In the rows, zero is written as 128.
Known rows, with every step that occurs:
danat > busa > nopa > keluk > kevoz > kopa > gosa > folalib: 120 137 134 101 114 121 146 141 152 115 115 121 158 125 105 128 147 165
 122 120 120 130 137 127 100 131 140 144 124 117 119 124 121 120 141
kiruf > nopa > keluk > kevoz > mogu > tabe: 126 124 138 157 119 110 150 134 110 116 123 127 144 122 141 139 119 114
 146 133 123 123 160 142 122 122 159 132 161 130 142 121 134 128 116
keluk > kevoz > mogu > tabe > mulid > dagenog > kopa: 157 140 118 155 141 123 116 110 107 112 136 131 107 117 131 136 118 124
 115 143 149 139 145 111 147 102 134 121 118 120 128 129 131 147 132
mulid > dagenog: 126 118 138 109 118 132 115 126 138 137 124 128 140 142 124 134 126 120
 122 117 102 123 127 130 122 130 116 122 129 125 132 129 144 133 138
kiruf > nopa > busa: 94 108 156 98 102 117 151 142 131 123 109 120 183 131 134 137 130 119
 146 92 81 141 110 126 88 161 147 158 151 140 151 136 130 112 143
busa > nopa > keluk > kevoz > mogu: 112 137 149 138 109 113 154 140 114 123 118 106 151 122 129 143 131 117
 138 119 111 115 158 138 110 124 167 135 155 120 137 127 118 118 114
rivov > kopa > gosa > folalib: 118 140 136 96 131 133 132 135 145 122 125 143 133 138 110 118 158 162
 114 95 135 131 130 137 115 139 100 131 112 135 111 141 132 126 125
nopa > keluk > kevoz: 90 128 142 109 103 128 150 146 135 125 128 102 152 132 127 150 126 121
 126 127 100 94 147 145 109 121 150 131 163 143 146 129 121 125 120
mulid > dagenog > kopa: 131 129 133 111 132 129 114 120 125 140 136 130 132 129 120 123 127 133
 116 119 121 123 117 110 121 131 125 129 124 129 135 128 134 140 147
mogu > kevoz > kopa > gosa: 124 117 116 93 120 133 119 115 134 115 119 131 113 118 110 111 135 149
 129 131 144 116 112 120 118 135 128 135 132 132 122 119 123 115 124
tabe > mulid > dagenog: 139 124 127 126 122 136 105 124 132 129 126 123 138 145 128 139 125 112
 121 126 115 133 131 124 134 112 105 117 117 126 127 133 146 143 139
dagenog > kopa > kevoz: 104 136 123 116 130 128 121 133 122 145 132 117 125 123 133 123 117 130
 126 133 114 122 105 122 123 143 141 136 129 151 134 130 115 132 126
nuzaf > busa > nopa: 129 119 164 121 121 118 148 139 148 137 113 99 189 125 137 128 133 105
 130 105 73 117 103 118 88 154 132 135 123 124 135 147 130 106 165
nuzaf > busa > nopa > keluk > kevoz: 103 130 157 120 108 118 162 149 139 122 118 89 176 121 129 148 131 113
 125 126 79 100 137 136 94 124 158 132 154 131 143 139 122 119 137
mogu > kevoz > kopa: 129 111 127 112 123 132 129 117 142 137 133 126 117 126 126 121 124 138
 140 133 139 103 103 121 120 140 144 142 143 142 139 112 125 121 133
keluk > kevoz > kopa > gosa > folalib: 118 139 126 97 117 126 130 134 157 116 124 130 122 129 106 123 144 171
 119 118 142 127 139 133 119 133 126 141 125 134 113 124 123 123 126
rivov > kopa > kevoz: 103 138 128 120 135 136 131 133 127 139 125 122 121 130 135 134 132 127
 116 124 111 119 107 139 131 135 127 129 125 156 136 138 122 127 112
folalib > gosa > kopa: 114 131 150 102 121 130 145 149 155 148 147 152 141 145 123 129 142 152
 132 110 130 118 129 130 119 135 99 133 111 131 113 119 115 119 131
dagenog > mulid > tabe: 139 137 132 142 137 134 120 106 115 131 146 118 132 154 141 134 129 108
 118 131 136 124 117 123 140 127 104 117 126 135 137 134 126 145 142
kopa > kevoz > mogu > tabe: 139 126 124 154 131 119 128 122 110 124 126 137 117 121 147 132 111 109
 143 138 133 134 137 138 136 138 141 126 136 131 130 125 127 123 114
gosa > kopa > kevoz: 99 135 131 112 120 131 132 143 136 146 136 130 125 130 133 134 125 130
 127 132 111 121 111 131 121 133 124 130 117 144 124 126 109 122 113
nopa > keluk > kevoz > kopa: 108 129 132 110 108 126 140 131 144 132 127 106 132 123 114 145 128 138
 125 137 124 96 134 130 116 123 159 145 161 148 148 109 118 125 129
danat > busa > nopa: 122 112 152 116 115 126 151 139 145 133 116 109 193 130 145 139 128 111
 130 106 78 123 105 113 93 157 133 137 116 113 143 136 123 102 165
busa > nopa > keluk: 103 125 157 112 108 119 144 153 122 152 122 107 197 136 120 128 142 121
 147 108 81 102 125 129 81 137 142 132 149 128 145 128 135 132 145
kopa > kevoz: 98 128 127 113 118 131 124 140 133 143 124 113 134 133 137 132 117 119
 132 130 100 120 111 139 122 145 134 132 134 151 133 131 120 123 119
mulid > tabe > mogu: 135 126 126 141 135 134 127 130 131 140 142 127 129 147 132 127 122 102
 119 125 132 124 130 131 155 139 103 120 129 119 132 143 133 121 126
kevoz > kopa > rivov: 121 121 124 102 118 148 127 124 141 134 113 126 132 117 112 127 144 144
 115 114 135 126 111 129 133 134 127 153 127 139 122 115 131 119 144
mulid > dagenog > kopa > kevoz > keluk: 104 124 125 116 136 125 122 136 132 149 127 120 110 116 127 122 117 143
 127 133 114 129 121 129 123 135 148 117 139 126 145 121 125 124 132
folalib > gosa > kopa > kevoz > mogu: 118 143 136 133 125 120 139 140 124 141 130 140 117 130 130 129 129 134
 139 126 135 140 138 139 134 134 136 137 122 127 110 119 108 117 104
danat > busa > nopa > kiruf: 110 106 163 121 115 119 156 159 134 126 109 106 198 133 138 135 135 127
 142 99 65 124 118 114 82 157 145 147 134 115 148 130 124 115 170
kiruf > nopa: 93 111 152 113 109 120 140 151 139 147 119 117 181 146 135 123 128 128
 145 101 86 119 117 129 100 148 136 145 152 149 146 128 142 125 141
gosa > kopa: 109 126 147 101 116 133 140 139 146 145 144 140 139 138 128 135 137 131
 126 108 120 110 118 121 110 135 107 131 117 134 127 124 115 114 130
rivov > kopa > kevoz > keluk: 95 124 131 116 138 131 138 139 138 146 124 120 111 121 133 131 129 140
 125 120 114 120 119 144 124 140 139 118 141 139 149 128 122 112 121
dagenog > mulid > tabe > mogu > kevoz > kopa: 152 123 112 151 143 135 124 104 130 130 146 128 98 130 127 118 125 123
 131 151 162 119 110 115 147 121 131 131 133 128 133 119 123 138 126
folalib > gosa > kopa > kevoz > mogu > tabe > mulid > dagenog: 162 141 118 160 138 125 112 125 119 123 132 152 110 134 131 135 124 127
 130 152 145 156 149 131 156 96 109 112 100 113 107 123 138 151 119
mulid > tabe > mogu > kevoz: 137 113 124 141 139 137 134 124 125 131 145 134 115 139 141 115 118 108
 134 139 138 115 118 133 148 134 118 117 134 116 128 142 133 124 116

Rows:
125 114 120 107 123 149 132 120 135 128 117 131 121 113 117 119 141 146
 123 126 142 122 104 130 135 129 134 149 129 134 119 115 131 122 136 -> mogu > kevoz > kopa > rivov
145 119 133 148 129 120 132 118 116 123 129 140 127 126 144 132 118 108
 143 121 137 127 142 133 129 141 131 127 138 126 133 124 132 117 126 -> kevoz > mogu > tabe
90 116 130 111 124 127 132 145 142 149 123 113 122 124 135 129 117 134
 138 125 105 120 122 142 117 148 144 120 148 135 147 123 121 109 127 -> kopa > kevoz > keluk
146 128 146 161 126 108 156 128 116 109 119 117 150 111 142 142 121 101
 137 135 114 122 150 136 114 126 158 128 146 116 136 132 128 117 131 -> nuzaf > busa > nopa > keluk > kevoz > mogu > tabe
116 132 140 133 113 122 145 128 127 116 123 114 122 125 137 146 121 115
 128 119 127 119 153 139 130 133 152 136 148 130 132 128 114 108 110 -> keluk > kevoz > mogu
158 132 113 160 134 127 103 116 111 119 123 134 114 131 137 138 114 107
 128 149 132 150 142 130 151 103 120 112 114 120 121 129 144 149 122 -> kopa > kevoz > mogu > tabe > mulid > dagenog
132 128 118 109 128 130 125 132 152 122 129 143 115 130 105 105 143 163
 131 121 152 133 129 129 124 135 118 137 121 122 106 128 129 125 121 -> tabe > mogu > kevoz > kopa > gosa > folalib
126 126 112 141 145 124 116 129 122 137 131 126 102 113 135 126 112 137
 130 148 130 138 128 126 136 120 140 109 130 124 142 122 130 135 134 -> mogu > tabe > mulid > dagenog > kopa > kevoz > keluk
137 139 108 144 142 127 105 122 110 131 133 128 111 120 135 127 112 125
 122 156 128 140 117 118 143 114 130 120 114 137 127 131 130 153 127 -> mogu > tabe > mulid > dagenog > kopa > kevoz
110 98 129 125 134 133 141 139 145 139 135 128 112 123 136 116 118 126
 146 124 126 114 127 138 124 141 138 114 151 113 142 128 127 106 123 -> tabe > mogu > kevoz > keluk
128 110 123 148 147 134 136 122 131 133 145 126 102 129 140 117 121 120
 139 137 142 123 126 132 139 127 129 105 144 108 142 130 126 123 125 -> dagenog > mulid > tabe > mogu > kevoz > keluk
140 123 107 114 132 133 117 112 127 115 126 135 100 122 109 108 133 140
 121 142 159 124 118 121 142 129 119 128 127 119 119 126 126 119 118 -> mulid > tabe > mogu > kevoz > kopa > gosa
113 131 136 91 118 129 125 141 150 125 124 137 143 142 112 116 145 157
 126 100 126 131 133 136 109 146 106 134 120 131 109 136 131 122 131 -> kopa > gosa > folalib
143 134 120 159 142 137 122 117 125 131 148 123 121 147 136 128 126 96
 118 131 140 132 129 124 155 123 100 117 125 120 130 142 126 139 127 -> dagenog > mulid > tabe > mogu
156 135 114 143 141 141 115 112 102 115 119 142 117 109 120 123 138 131
 109 128 154 155 132 119 154 106 120 133 106 114 109 128 141 144 140 -> kevoz > mogu > tabe > mulid > dagenog > kopa > rivov
149 140 112 132 142 131 119 116 137 116 139 142 105 136 109 106 145 156
 124 135 168 142 128 124 139 121 109 128 114 118 105 129 127 143 123 -> dagenog > mulid > tabe > mogu > kevoz > kopa > gosa > folalib
142 135 127 154 136 116 137 131 118 128 135 155 113 123 141 129 121 129
 144 140 146 140 144 139 141 130 129 126 121 125 115 118 120 125 110 -> folalib > gosa > kopa > kevoz > mogu > tabe
146 129 103 128 138 135 112 102 121 108 131 131 95 122 112 109 135 136
 120 147 166 131 117 115 143 116 117 124 123 120 117 125 121 133 119 -> dagenog > mulid > tabe > mogu > kevoz > kopa > gosa
129 117 108 105 125 134 118 119 136 115 121 133 106 116 108 108 133 142
 127 134 149 122 118 120 128 131 126 133 130 124 118 123 123 115 116 -> tabe > mogu > kevoz > kopa > gosa
162 136 120 150 144 124 108 109 105 124 136 138 116 123 128 126 121 120
 121 134 149 142 134 107 141 112 125 122 115 119 127 128 137 148 140 -> kevoz > mogu > tabe > mulid > dagenog > kopa
113 132 128 92 129 139 126 123 128 114 118 133 126 126 113 122 152 139
 106 102 129 121 120 130 120 134 102 125 119 137 123 141 127 115 121 -> rivov > kopa > gosa
103 139 133 112 124 128 136 152 143 148 138 140 127 136 130 129 130 148
 132 134 119 127 120 138 128 133 117 131 113 141 113 122 110 127 113 -> folalib > gosa > kopa > kevoz
145 130 127 163 122 118 123 129 109 113 119 126 142 132 130 142 122 112
 133 145 121 142 161 133 136 90 139 118 139 118 133 126 152 155 124 -> kiruf > nopa > keluk > kevoz > mogu > tabe > mulid > dagenog
163 126 121 155 131 128 107 113 115 118 126 137 123 135 134 139 119 106
 128 137 135 145 146 126 146 106 113 113 116 115 124 129 149 145 132 -> kevoz > mogu > tabe > mulid > dagenog
91 122 133 110 126 128 139 148 145 151 133 126 114 122 132 130 123 143
 134 126 113 121 122 136 116 138 136 118 135 129 140 119 113 108 122 -> gosa > kopa > kevoz > keluk
154 131 120 138 142 129 107 113 114 128 139 135 123 126 128 127 122 124
 118 135 139 134 125 106 136 113 115 120 113 127 131 130 140 152 148 -> mogu > tabe > mulid > dagenog > kopa
149 132 114 165 133 126 116 121 109 118 129 128 120 128 148 138 113 101
 139 143 145 142 138 130 147 118 124 122 120 134 124 130 130 134 121 -> kopa > kevoz > mogu > tabe > mulid
159 137 116 159 135 127 109 119 113 120 131 144 109 129 134 139 120 114
 125 150 139 151 142 125 150 96 114 111 103 115 115 126 138 148 118 -> gosa > kopa > kevoz > mogu > tabe > mulid > dagenog
143 134 117 118 136 129 123 125 143 123 134 145 110 136 106 105 142 161
 125 128 161 135 130 130 138 133 112 131 118 117 106 130 132 129 122 -> mulid > tabe > mogu > kevoz > kopa > gosa > folalib
161 139 114 164 144 130 109 112 107 116 124 139 106 129 135 139 124 111
 118 145 139 151 140 131 157 98 116 110 109 123 123 134 146 151 117 -> rivov > kopa > kevoz > mogu > tabe > mulid > dagenog
128 140 130 96 130 127 116 131 139 125 128 143 132 134 104 109 145 166
 117 108 135 140 132 122 114 133 109 131 111 122 107 134 134 138 136 -> mulid > dagenog > kopa > gosa > folalib
142 133 123 159 142 122 133 118 106 121 127 142 109 118 145 133 122 113
 133 134 140 134 135 139 141 132 136 124 129 134 131 128 128 125 109 -> rivov > kopa > kevoz > mogu > tabe
153 137 110 167 141 125 115 117 102 119 134 130 115 121 145 132 113 108
 135 145 153 144 134 119 147 117 128 124 117 134 125 129 126 139 126 -> dagenog > kopa > kevoz > mogu > tabe > mulid
150 131 119 164 128 126 127 119 116 105 131 125 119 126 149 148 115 103
 132 140 148 133 153 130 148 111 126 121 126 131 128 131 128 129 122 -> keluk > kevoz > mogu > tabe > mulid
134 136 114 103 130 132 101 117 117 113 122 130 122 122 108 116 136 140
 108 125 138 139 125 107 126 117 107 122 109 122 115 135 131 137 136 -> tabe > mulid > dagenog > kopa > gosa
141 121 111 129 135 150 130 117 128 127 124 135 108 117 117 116 139 137
 115 137 158 130 110 131 160 123 125 141 123 121 116 123 134 126 130 -> mulid > tabe > mogu > kevoz > kopa > rivov
137 145 119 150 135 122 112 119 101 131 124 123 110 122 129 128 118 117
 128 137 138 150 133 122 143 120 146 131 122 127 121 127 121 137 115 -> tabe > mulid > dagenog > kopa > kevoz > mogu
